(in the rows, 128 means zero)
Known rows, with every step that occurs:
w > v > k > r > j: [201 121  78 124 124 140 142 176 123 143 119  93  64 147 127 161  81  76
 182 131 182  83 118 135 161]
y > w > v > k > g > j: [171 138 136 176 141 131 123 163 139 104 133  90 123  93 137 196  71  52
 146 121 188  77  28 142 118]
y > w > g > j: [107 106 172 133 121 109  77 159 122 102 172  88 141  92 113 160 151  63
 126 135 110 135  88 128 117]
r > k > g: [188 121 153 134 133 121 125 166 157 145 123 129 121 151 146 159  92 106
  99 151 156 108 105 112 124]
y > w > g: [107 103 168 121 123 105 104 153 132 107 161  74 131 125 103 144 142  83
 125 126  94 152 129 122 111]
w > s > k: [ 99 164 132 161 159 125 123 134 145 139 152 116 133 108 104 182 104 131
 120 113 121 110 131 152 156]
j > r > k > v > w: [232 114 122 113  97 123 114 169  85 115 102 128  94 167 137 133 120  83
 125 120 194 146 145 161 189]
r > j > g > w > s: [150 136  89 173 142 129 137 150 125 128 158  99 144 148 164 168 108 109
 106 119  72  96  76 132  93]
s > w > g > j > r: [147  89 177 108 152 103  64 155  79 114 179 122 129 105 112 126 121  93
 143 126 168 151 112 146 108]
y > w: [127 112 144 129 114 125 128 126 131  98 159  92 135 121 126 136 154  99
 147 112 121 144 112 134 134]
w > v > k: [151 153 103 149 145 135 138 144 140 122  91 106 101 128 108 152  71  99
 132 122 159 105  97 135 133]
s > w > v > k: [159 151 121 130 156 129 127 137 140 112 144  99 110 128  91 149  72 101
 161 106 181 111 105 138 136]
s > k > r > j > g > w: [162  53 102 135 137 121 125 190 108 151 178  94 135 134 178 178  95 106
 127 105 110  77 103 130 122]
w > v > k > g: [171 150 118 161 157 131 149 160 146 139  87 108 103 131 130 169  37 101
 127 127 180  78  86 132 107]
k > g: [148 124 142 142 141 120 139 144 135 144 125 131 130 131 149 146  96 130
 124 133 149 102 118 124 103]
r > k > v > w: [199 142 114 116  90 123 118 170 123 123 119 124 109 161 125 158 122  86
 118 130 166 123 144 137 196]
v > k > g > j > r: [221 100 132 175 159 135 116 159 100 126 126 154 130 115 145 151  68 100
 124 120 202  84  58 159 101]
v > k > r > j > g > w: [217  62  74 150 128 142 140 180 112 128 159 108 132 163 157 160  86  95
 128 109 119  64  74 125 106]
j > g > w > s: [113 135 110 174 145 137 131 126 123 109 123 117 158 135 145 162 112 132
  83 116  81 108  68 129  89]
r > j > g > w: [162  94  98 151 132 120 132 164 118 135 158  97 150 149 185 145 107 105
 108 117  78  99  83 124  81]
g > j: [129 131 132 140 124 132 102 134 116 125 140 144 141  96 137 146 136 109
 126 137 143 111  86 133 133]
v > w > s > k: [102 180 115 168 135 112 103 142 129 127 160 109 133 135 110 192 121 127
 139  90 133 103 139 164 169]
k > r > j > g: [165  64  84 101 107 118 126 183 110 150 154 117  97 144 166 133 139  97
 164 126 144  95 132  99 117]
j > g > w > s > k > r: [112  94 115 158 148 142 124 154 113 124 144 116 142 120 138 197 100 133
 105 103 113  87  86 135 129]
g > j > r > k > v: [229  99 141 119 117 141 108 168  89 121 106 149 106 110 139 141 111  70
 106 153 199 136  95 153 181]

Rows:
[181  87 171 122 135 112  59 184 102 126 122 128 110 126 123 140 119  68
  88 159 152 149  90 130 124] -> w > g > j > r > k
[190 123 157 146 130 125  98 172 145 140 135 145 132 120 153 179 102  87
  97 160 173  91  61 115 129] -> r > k > g > j
[200  97 143 116 128 128 109 149 113 121 109 131 105 154 137 116 124 102
 111 137 161 159 115 137 141] -> j > r > k
[187 120  71 172 150 126 141 179 131 129 120  76 124 149 167 170  51  76
 109 112 109  76  51 129  86] -> r > j > g > w > v > k
[209 101 145 107 105 103  89 198  86 126 101 109  88 171 117 140 106  69
 104 134 167 153 164 149 166] -> j > r > k > v > w > g
[162 151 110 177 153 152 143 133 127 105  89  96 130 137 127 167  53 108
 101 117 126  99  58 153 120] -> g > w > v > k
[138 134 127 118 110 103 106 177 101 133 120 105 111 146 108 152 113  95
 123 127 134 123 175 139 154] -> k > v > w > g
[123 129 140 128 131  91  99 199 110 148 146  94 120 125 102 182  86  94
 115 108 134 109 184 152 171] -> s > k > v > w > g
[125 127 134 161 147 157 131 131 113 121 147 116 139 124 119 200  98 140
 118 114 121  97 104 163 170] -> g > w > s > k > r
[177 117 104 150 133 168 146 139 109 106  85 107 107 143 125 171  66 107
 129 122 158  90  68 147 146] -> g > w > v > k > r
[118 148 140 104 141 120 120 126 125 116 141  97 108 117 117 137 105 111
 167 118 172 136 125 128 135] -> s > w > v
[111 116 109 147 139 127 129 144 114 114  82  94 133 125 172 153  88 110
  94 121 109 112  60 116  80] -> j > g > w > v
[147 119  90 146 136 118 133 169 115 135 116  74 120 141 191 157  85  87
 115 124 100 100  69 120  85] -> r > j > g > w > v
[185 165 123 213 171 155 156 129 144 116 130 123 157 151 121 197  43 131
  88 117 119  70  54 161 104] -> v > k > g > w > s
[123 149 144 149 138 131 148 145 135 113 169  83 130  89  95 195 107  87
 137 106 132 122 138 169 198] -> y > w > s > k > v
[204 123 126 172 161 132 118 164  99 127  83 129 101 106 152 162  44  80
 135 127 223  84  45 159 105] -> w > v > k > g > j > r
[233 115 124 126  94 127  87 175  74 111 114 144 105 137 147 151 128  65
 124 130 209 129 103 164 193] -> g > j > r > k > v > w
[177  59  91 126 113 134 134 170  98 133 154 107 126 155 184 149 121 105
 133 122 111  89  94 118 106] -> k > r > j > g > w
[206  66  65 124 121 127 134 192 124 146 156 118  98 152 140 145 105  86
 159 113 152  71 112 107 119] -> v > k > r > j > g
[231  90 164 156 148 137 127 151 109 119 107 126 136 169 175 151  71 113
  76 135 150 128  68 153 104] -> j > r > k > g > w
[114 116 170 100 150 100  94 150 128 126 183 102 131 131  90 133 115 113
 137 124 124 144 154 120 109] -> s > w > g
